What can hang from each mark
K_748: K_356 K_377 K_388
K_214: K_985
K_356: K_68 K_748
K_68: K_356 K_985
K_985: K_68 K_92 K_626
K_887: K_748
K_388: K_748
K_626: K_985
K_377: K_626 K_748

Every row comes from one small tree of marks. Brackets hold a mark, then the marks that hang from it, in the order of their numbers. Every link used is in the known rows. Which tree was each row made from?
Known rows
[K_626 K_985]: [ 3.50  0.48  2.33  0.60 -1.33  2.09 -0.66  3.84 -1.76  0.63  0.82 -3.03
 -0.25 -1.03 -0.51  1.30  0.23 -3.60  0.20]
[K_388 [K_748 [K_356 [K_68 K_985]] [K_377 K_626]]]: [ 4.28  0.28  2.09 -0.17 -3.31  0.32 -1.25  3.25 -4.01  1.25 -0.13 -4.57
  1.01 -1.27  0.63  1.26 -0.52 -4.47  0.16]
[K_985 [K_68 [K_356 K_748]] K_92 K_626]: [ 3.92  0.36  3.77  1.48 -2.66  0.67 -0.91  6.81  1.89 -1.09 -1.28 -4.67
 -0.61  0.32 -0.33  0.28 -1.56 -3.47  0.09]
[K_748 [K_356 [K_68 [K_985 K_92 K_626]]] K_377 K_388]: [ 4.73 -0.31  1.43 -0.39 -2.56  1.14 -1.02  6.00 -1.87  1.02 -2.37 -5.49
 -0.61 -0.96  1.61  0.59 -0.43 -4.72  0.74]
[K_985 K_92]: [ 3.07  0.81  2.52  0.47 -1.63  0.69 -0.93  3.36  1.95  0.36  0.70 -3.14
 -1.57 -1.18 -1.32  0.88 -0.34 -3.81  0.33]
[K_356 [K_68 [K_985 K_92]] [K_748 K_377]]: [ 3.73 -0.32  3.27 -0.58 -3.10  0.30 -1.58  4.65 -0.94  0.78 -2.12 -4.05
 -1.80 -0.42  0.94  0.76 -1.83 -4.29  0.92]
[K_377 K_626]: [ 3.59  0.83  1.83  0.45 -2.24  0.93 -0.44  1.94 -0.18  0.54  1.09 -3.06
 -0.92 -1.86 -1.62  1.06  0.12 -2.94 -0.31]
[K_214 [K_985 [K_68 K_356] K_92 K_626]]: [ 3.80  0.34  3.51  1.18 -2.44  1.65 -1.26  7.05  0.33 -1.16  0.24 -3.85
 -1.39  0.19 -0.46  0.42 -1.02 -4.21  0.09]
[K_887 [K_748 [K_356 K_68] [K_377 [K_626 K_985]] K_388]]: [ 4.77  0.33  0.29 -1.17 -3.30  1.32 -1.18  5.10 -1.55  1.15 -2.56 -4.76
 -0.81 -1.34  0.57  0.72  0.00 -4.16  0.11]
[K_68 K_356 [K_985 K_92 K_626]]: [ 3.66  0.67  3.65  1.62 -2.75  1.00 -1.08  3.06 -2.85 -0.58 -0.89 -4.23
  0.12 -0.08  0.33  1.19 -1.04 -3.95  0.54]
[K_748 K_356 K_377 K_388]: [ 4.68 -0.08  0.35 -0.58 -2.11  1.07 -0.69  3.77 -2.39  1.28 -1.38 -4.62
 -0.52 -1.63  0.68  0.77  0.33 -4.60  0.94]
[K_68 [K_356 [K_748 K_388]] [K_985 K_92 K_626]]: [ 4.11  0.06  3.38  1.38 -3.22  0.57 -0.95  3.95 -2.75 -0.12 -2.32 -4.59
 -0.25  0.09  0.44  0.92 -1.49 -4.23  0.78]
[K_68 [K_356 [K_748 K_377 K_388]] [K_985 K_626]]: [ 4.66 -0.13  2.85  0.89 -3.53  0.97 -0.88  3.29 -4.94  0.14 -2.90 -4.66
  0.60 -0.37  1.16  0.96 -1.41 -4.26  1.06]
[K_626 [K_985 K_92]]: [ 3.31  0.71  2.32  0.89 -1.45  1.70 -0.63  4.93 -0.03  0.54  0.88 -3.35
 -1.01 -0.68 -0.71  1.26  0.11 -3.72  0.13]
[K_377 [K_626 K_985] [K_748 K_388]]: [ 4.35  0.78  0.11  1.13 -2.71  0.79  0.85  4.33 -2.16  1.03 -0.16 -3.86
 -0.86 -1.49 -0.82  1.11  0.64 -3.01 -0.64]
[K_68 K_356 K_985]: [ 3.54  0.46  3.43  0.77 -2.41  1.03 -1.28  0.64 -5.05 -0.11 -0.89 -3.42
  0.19 -0.62  0.68  1.29 -0.59 -4.23  1.09]
[K_626 [K_985 [K_68 K_356] K_92]]: [ 3.68  0.61  2.94  1.24 -1.70  1.65 -0.65  6.22 -0.77 -0.30 -0.10 -4.04
 -0.65  0.05  0.30  0.84 -0.14 -3.89  0.28]
[K_356 K_68 [K_748 K_377]]: [ 4.01 -0.63  2.88 -1.00 -2.66  0.67 -1.70  4.24  0.10  0.86 -1.64 -3.63
 -1.65 -0.91  0.22  0.59 -1.64 -3.92  0.73]
[K_377 [K_626 K_985] [K_748 K_356]]: [ 3.85  0.59  0.29  0.96 -2.90  0.48  0.46  4.01 -3.55  0.59  0.66 -4.17
 -1.36 -0.76 -0.16  1.64  0.59 -2.81 -0.78]
[K_626 [K_985 [K_68 [K_356 [K_748 K_388]]] K_92]]: [ 4.09  0.23  2.70  1.12 -2.03  1.39 -0.57  6.81 -0.71  0.05 -1.21 -4.34
 -0.85  0.10  0.42  0.61 -0.39 -4.13  0.46]

Write each row's tree
[ 3.90  0.70  3.57  1.63 -2.21  1.14 -0.82  6.61  2.07 -1.17 -0.59 -4.63
 -0.18  0.04 -0.40  0.33 -1.03 -3.51 -0.02]
[K_985 [K_68 K_356] K_92 K_626]
[ 4.14 -0.34  1.72 -1.01 -2.14  1.00 -1.57  3.99 -1.60  0.78 -0.82 -4.39
 -1.12 -1.05  1.12  0.94 -0.44 -4.22  0.65]
[K_748 [K_356 K_68] K_377]
[ 5.01 -0.32  0.36 -0.85 -2.70  0.92 -0.80  4.72 -1.58  1.41 -1.48 -5.08
 -1.07 -1.69  0.82  0.61  0.09 -4.16  0.22]
[K_748 [K_356 K_68] [K_377 K_626] K_388]
[ 4.40 -0.15  2.62  0.36 -3.31  0.66 -1.06  1.92 -5.63  0.53 -2.81 -4.20
 -0.14 -0.47  1.32  1.02 -1.08 -4.69  1.52]
[K_68 [K_356 [K_748 K_377 K_388]] K_985]
[ 3.99  0.65  0.62  1.07 -2.85  0.52  0.63  5.36 -2.91  0.20  0.18 -4.51
 -1.24 -0.53  0.17  1.21  0.57 -2.81 -0.74]
[K_377 [K_626 [K_985 K_68]] [K_748 K_356]]
[ 4.05  0.42  2.30  1.02 -2.68  1.28 -0.30  4.62 -2.10  0.07 -0.09 -3.89
 -0.64 -0.57 -0.34  0.98 -0.19 -3.00 -0.26]
[K_377 [K_626 [K_985 [K_68 [K_356 K_748]]]]]
[ 4.85  0.18 -0.17 -0.30 -2.69  0.87 -0.19  3.73 -2.42  1.37 -1.00 -4.87
 -0.68 -1.88  0.26  0.86  0.61 -4.06  0.30]
[K_748 K_356 [K_377 K_626] K_388]
[ 4.14  0.37  0.60 -0.26 -2.79  0.71 -0.54  2.87 -2.55  0.82  0.07 -4.42
 -0.99 -1.42  0.15  1.32  0.28 -3.56  0.17]
[K_748 K_356 [K_377 K_626]]
[ 5.11  0.17 -0.09  0.09 -2.57  1.45  0.15  6.04 -2.99  1.17 -1.22 -5.30
 -0.37 -1.33  0.93  0.75  0.82 -4.02  0.18]
[K_748 K_356 [K_377 [K_626 [K_985 K_68]]] K_388]
[ 4.11  0.37  1.83 -0.10 -2.63  0.46 -1.21  2.72 -3.00  1.18  0.34 -4.11
  1.23 -1.36  0.00  1.31 -0.30 -4.64  0.53]
[K_388 [K_748 K_356 K_377]]
[ 4.01  0.18  2.68  0.55 -3.25  0.85 -1.10  6.33 -0.94 -0.56 -0.36 -3.88
 -2.43  0.09  0.01  0.55 -1.00 -4.42  0.39]
[K_214 [K_985 [K_68 [K_356 [K_748 [K_377 K_626]]]] K_92]]
[ 4.17 -0.20  2.15 -0.49 -2.58  1.24 -1.41  4.55 -3.08  0.54 -1.30 -4.85
 -0.44 -0.77  1.56  0.99 -0.66 -4.11  0.60]
[K_748 [K_356 [K_68 [K_985 K_626]]] K_377]
[ 3.70  0.62  0.43  0.57 -3.02 -0.22  0.22  2.44 -2.21  0.42  0.48 -3.94
 -1.62 -1.23 -0.66  1.40  0.26 -2.81 -0.58]
[K_377 K_626 [K_748 K_356]]
[ 4.64 -0.03  0.99  0.06 -3.02  0.94 -0.20  4.47 -1.71  1.40 -1.42 -4.04
 -0.97 -1.34 -0.31  0.87 -0.38 -3.74  0.39]
[K_356 [K_748 [K_377 [K_626 K_985]] K_388]]
[ 4.94  0.29 -0.04  0.27 -2.65  1.22  0.16  6.72 -1.91  1.09 -1.11 -5.50
 -0.79 -1.09  0.87  0.74  0.74 -4.07  0.10]
[K_748 K_356 [K_377 [K_626 [K_985 K_68 K_92]]] K_388]
[ 4.68 -0.51  1.71 -0.44 -3.04  0.76 -0.88  6.51  0.40  1.38 -1.99 -4.55
 -1.89 -0.93  0.21  0.49 -1.07 -3.95  0.20]
[K_356 K_68 [K_748 [K_377 [K_626 [K_985 K_92]]] K_388]]
[ 4.32  0.21  2.29  0.81 -3.81  0.08 -0.72  3.00 -4.03  0.46 -2.53 -4.69
 -0.91 -0.25  0.97  1.04 -1.12 -4.48  1.05]
[K_68 [K_356 [K_748 [K_377 K_626] K_388]] [K_985 K_92]]
[ 3.50 -0.48  3.88 -0.51 -2.55  0.56 -1.77  3.29 -1.48  0.62 -1.55 -3.27
 -1.42 -0.70  0.37  0.76 -1.64 -3.94  0.76]
[K_356 [K_68 K_985] K_748]
[ 4.56  0.03  2.25  0.65 -2.22  1.83 -0.52  6.13 -2.78  0.27 -1.60 -4.35
 -0.04 -0.26  0.95  0.66 -0.31 -4.12  0.72]
[K_626 [K_985 [K_68 [K_356 [K_748 K_377 K_388]]]]]
